Each row was made from one path, in order. Every step used is in the known rows, and no mark comes twice. Write each row's path.
Known rows
A/D/H/P/M/Y: [-15 -12  -2 -31 -47 -20   0 -64 -36  14  -6 -26 -29 -14  -7  22   2  -4
   9  13 -16  32 -36 -31 -42  30 -10  14  15]
D/H/P/A: [-21  20  19 -33   5 -17 -12 -35 -34 -12  -3 -16  -6  -2  -9   9  15 -12
  14  -6 -13  26 -11 -30 -22  42  -4   9  13]
Y/M/P/A: [ -8  -9  51  -9 -30 -13 -10   7 -11 -17  -6   1  -5 -13   6   1 -22  15
  24   7 -22   9 -11 -45  -7  42  -4  11  -1]
M/Y/A/D/K: [-15 -25   2  -7 -40 -12 -22 -22   1 -11   3   2 -33 -37  -8  23 -22  25
   4  -5 -25  -3 -35 -24 -42  30 -25  13 -13]
P/M: [-20   8  25 -14   2   0  -7  -8   3  -9  -2 -15   2  11  -8   2   0  -4
  16   5 -13   5 -25 -29 -11  15 -13   1  12]
P/A/D: [-31  13  -5 -13  -8 -29 -12 -30 -13   2 -13 -18 -18 -21   2   9   8  15
  21 -18  -3   1   0 -27 -30  14  -9  17 -11]
D/K/B: [-42   9  33 -25   1  18 -28  12   6 -40  10  12  26  11 -23  44 -13   1
  -9 -13 -13  -5 -14 -33  12  27 -35  -7  24]
Y/H/P/A/D: [-22   2  -2 -35  -5 -45 -28 -70 -41   4  12 -28 -20 -26   3  42  16 -15
  21  -4  -4  34   1 -24 -14  36  -5  42 -12]
M/P/A/D/K/B: [-33  -3  31 -20 -25  -4 -33 -21  -9 -42   1  18  11 -23  -8  39  -2  17
   7 -14 -13   6  -1 -62   1  45 -34  -1  15]
H/D: [-17  13   2   8  20 -11  -4 -22   0   4   3 -15 -22  -8  11  31 -11   9
  -1 -11   5  20 -14 -12  -1  -4  -3   7  -7]
M/P/H/D: [ 10  10  17  -4 -13 -21 -26 -26  -4  -7   5  -2 -27 -39  25  30 -10  23
 -10  25  -1  22  -4 -32   8   7  -8   2   5]
Y/A/D/H: [  1  17  -4  -8 -22  -5  -7 -46  -7 -12 -16 -21 -48 -33 -17   8  -6  24
   4   1 -10 -11 -25 -12 -61   8  -7   4 -22]
A/D/H: [-14  22 -17 -14 -27  -5   2 -45 -15   2 -24 -30 -31 -21 -14  24   1  21
   0   0   7 -16  -9  -9 -41  -3  -6  -1 -11]
M/P/A/D/H/Y: [ 15   7  -6 -15 -38 -19  -4 -73 -30 -21 -11   2 -13 -31  -1  16  13  12
  15  -5   2   8   1 -37 -42  25  -2   8 -21]
A/D/K/B: [-48   6   9 -24 -15   6 -27 -17   1 -32   1   5   7  -7 -22  54  -9  12
  -7 -19  -5 -10 -10 -31  -4  17 -35  -1  10]
M/Y/A/D/H/P: [  3  -9  -6 -23 -40 -25  -8 -62 -29   1  -3 -18 -52 -39 -10  16  -5  13
   3   7 -21  26 -35 -13 -62  31  -4  21  -7]
P/M/Y/A/D/K: [-18 -33  21 -10 -41  -6 -22 -24   3 -12   6   3 -28 -22 -10  13 -23  10
  15   1 -37   8 -52 -46 -41  39 -32  11  -4]
A/D/H/P/S: [-20  26  -1 -42 -28 -13 -18 -58 -37 -12 -10 -24 -25 -30 -14  24  20  16
   5   7  10  16  -3 -21 -35  23 -11   5  12]
B/K: [-31  13  13  -5 -18   5 -13   6   6 -22   8 -11  16   9  -8  19  -9   1
   4   5   3   5 -13 -22  -2  19 -23  -2  11]
K/B: [-28  22  23 -21   4   5 -16   5   3 -23   7  -3  16   8 -15  25  -8   4
  -6  -5  -8   2  -9 -20   2  10 -20   3  22]
M/P/A/D/K: [-22  -8  16  -9 -25 -16 -24 -31 -11 -28 -11   4  -9 -34   1  26   5  23
  18 -10  -6   0  -1 -48 -11  39 -21  -1  -5]
H/Y/A: [ 11   4  10 -11   7  -8 -14 -28   4 -34  14  12  -6  -8 -12   6  -3   1
   9 -10 -14   7 -24  -7 -35  17  -6  18 -26]
H/Y/A/D/K: [ -9 -12  -1 -13 -12  -6 -25 -51   1 -42   7  20 -15 -22 -19  33  -5   8
   9 -25 -11  -6 -26 -18 -41  23 -21  14 -37]
H/P/M: [-26   3  29 -29  14 -13 -13 -30 -14 -17   6 -13   1  12  -9  12  13 -18
  19   2 -13  33 -27 -25  -4  31 -10  10  20]
D/H: [ -8  26   5 -15  -9   5   1 -17 -10  -7 -14 -24 -12  -4 -14  12  -3  10
  -2   7  -1 -11 -13 -12 -25   7  -6  -8   3]
M/P: [  6   8  19  -4 -12  -7  -6 -12  -1 -22  -8 -10  -6 -19   2  11   1  24
   5  12   1   2  -3 -16  -3  14  -4  -5   5]
A/D/H/Y/S: [ 21  19 -23 -34 -22   1  -4 -80 -28   0   3  -9 -27 -25 -20  36   5   5
  17  -9  23   8 -10 -15 -29   6  -1  13 -26]
M/Y: [ -8  -4   1 -11 -25 -15  -3   1  -5  10   2 -15  -8 -11   4   8 -14  14
   0   7 -11   5 -17 -11 -17  13  -8  11  10]
Y/A/D/H/P: [ -5  11  -2 -22 -12 -16 -12 -67 -23 -18  -9 -19 -47 -32 -19  19   8  10
   6  -4 -11  17 -27  -8 -55  24  -3  13 -14]

Write each row's path
[-36   7  -2 -28   2 -40 -18 -52 -29  -5  -4 -16 -18 -20   0  20  22   0
  23 -21  -5  28  -2 -23 -24  31  -5  26  -3] => H/P/A/D
[  4 -12   8 -11 -53  -6  -3 -43 -10   7  -7 -18 -46 -25 -10  -4 -18  13
  11  16 -32   9 -51 -38 -66  24 -16  10  -4] => P/M/Y/A/D/H
[ -1  -8  40  -6 -35  -2  -3   3  -3 -19  -9  -5 -10 -13  -2  14 -25  22
  11  16 -12  -1 -15 -22  -4  23  -1   3  -3] => Y/M/P
[ -1 -18  18 -14 -46 -27  -7 -45 -22 -21  -3  14 -11 -25   4  19 -11  12
  27  -9 -11  11  -7 -39 -29  33   0  26 -31] => H/Y/M/P/A/D
[-30   0  13   4  18   2 -17 -16   4 -13   6   0 -11  -4   2  48 -17   4
  -4 -17   0  13 -19 -25  10  12 -18  -4  -5] => H/D/K
[-12  19   6 -12   2 -21 -26 -19  -2   6   8  -9 -26 -23  17  31 -12  11
 -11  11  -3  15  -9 -23   0  -1 -10   9   2] => P/H/D
[-41   6  27  -7  18  14 -26  -5   6 -26  18  14  10   6  -7  63 -23  -2
 -14 -21  -8  19 -20 -39  22  18 -31  -3  15] => H/D/K/B
[ 38   2  26 -22 -25 -17 -37 -33   0 -45  16  24 -13 -40   2   4  -2  15
   1  24 -21   9 -14 -27 -25  27 -11  13 -15] => M/P/H/Y/A
[-11 -33  24  -6 -20  -4 -23 -30 -12  16  34  -9 -11  -3  12  58 -33 -23
   1  16 -21  38 -42 -52  15  35 -25  19   5] => P/M/Y/H/D/K
[  6  -9  15  -5 -21 -15 -11   0   4  -3   8  -6 -25 -22   0  -6 -21  17
   5   8 -28   9 -33 -14 -36  24 -10  16  -1] => M/Y/A
[ -1   7  27  -6  -7 -18 -14  -9  -8 -20  -5  -4   0 -19   9  -2   5  16
  19   3 -10  13   1 -38  -6  34  -7   3   7] => M/P/A
[  6 -13  34 -26 -26  -7 -10 -36 -21  -8  10 -10 -26  -7 -11  -4  -9 -13
  12  20 -41  40 -57 -37 -44  51 -12  13  18] => D/H/P/M/Y/A
[  6  19  -4 -20 -11   4   1 -40 -15 -19  -1  -4   3   3 -15  20   2  -4
  -2  -3   2  -5 -12  -9 -30   8  -3   1 -13] => D/H/Y
[  9  13  23 -23 -29 -16 -30  -9  -4 -20  -3  -4 -10 -35   8  11   1  26
  -5  33  -7  -3   2 -27  -2  17 -12  -2  13] => M/P/H
[ -9  -6  19 -19 -20  -4  -2 -13  -7 -18   6   8   5   9 -11  23 -23  -4
  10  -7 -10  -1 -19 -10 -17  14  -1  20 -22] => H/Y/M
[ -7   4   6  -5 -23 -29 -12 -37 -14 -12 -14 -11 -20 -38   9   9  10  27
  21  -3  -2   7   4 -35 -22  24  -6   9  -8] => M/P/A/D
[  4   1 -11 -10  -9 -19 -13 -57  -2 -25   4   5 -26 -26 -11  16   0  12
  12 -18  -6   2 -20  -4 -51   6  -6  24 -40] => H/Y/A/D
[ -6  -1  24 -39 -37 -13 -25 -10  -9 -16  11  14   1  -6  -4  22 -24  -1
   1  13 -19  -5 -14 -21 -15  16 -10  22 -14] => P/H/Y/M
[ 15  -6  39 -18 -44  -3  -2 -28 -27 -27  -2  14   1  -6  -5   8 -19   0
  17   7 -20  10 -15 -46 -26  44   0   9 -16] => D/H/Y/M/P/A
[ 12  -6  26 -46 -26   0  -9 -48 -39  15  18 -17 -19  -5 -13  15  -4 -17
  24  21 -13  53 -42 -43  -7  48  -8  13  30] => D/H/P/M/Y/S
[  2 -20  13  -2 -19 -17 -10 -38 -15  33  30 -24 -22  -7  20  42 -28 -19
   4  23 -17  45 -37 -39   3  19 -10  29   1] => P/M/Y/H/D
[-45  -1   5 -16 -11 -16 -25 -23  -9 -15  -8  -3  -7 -17  -6  27   2  11
  18 -25  -8  -6  -6 -40 -19  30 -25   6  -7] => P/A/D/K
[ 15  10  15 -30 -10 -17 -37 -25   2 -32  19  18 -11 -24  -6   4  -5   4
  -1  10 -22   2 -19 -17 -33  18 -15  21 -19] => P/H/Y/A
[ 20  13   9 -14  -7   4  -7 -39  -6 -31   5   5 -14  -8 -20   5  -6   0
   2  -2 -15   0 -28 -12 -49  18  -5   7 -24] => D/H/Y/A
[-23  -5   8  -8 -11  -4 -26 -27   7 -31  -5   0 -29 -29 -17  26  -9  22
   9 -15 -15 -11 -26 -21 -36  22 -24   4 -21] => Y/A/D/K
[  6 -14  41 -14 -30 -15  -9 -17 -16 -29   6  21   9  -6   3   9 -16   1
  25  -2 -19  16 -10 -41 -12  42  -1  20 -17] => H/Y/M/P/A
[  9  -9  25 -28 -22   1 -10 -14 -12  19  20 -12 -11  -6  -3   4 -16  -2
  28  15 -11  32 -35 -41   2  31 -14  14  22] => P/M/Y/S
[ -4 -23  37 -23 -12 -20 -17 -25 -12 -10  19  -2 -19  -6  -4  -5  -7 -11
  19  11 -41  47 -52 -32 -30  48 -13  24  16] => H/P/M/Y/A
[-16   4  43 -18 -15   4 -48 -10   1 -38  20  26   3 -25   8  61 -22  13
 -24  16 -13  21 -10 -59  32  29 -36  -8  27] => M/P/H/D/K/B
[ -9   3  17 -26 -14 -11 -12 -71 -21 -19  -6 -19 -43 -18 -21   9   8  -4
  18   4 -23  26 -44 -31 -54  33 -10  11  -4] => Y/A/D/H/P/M
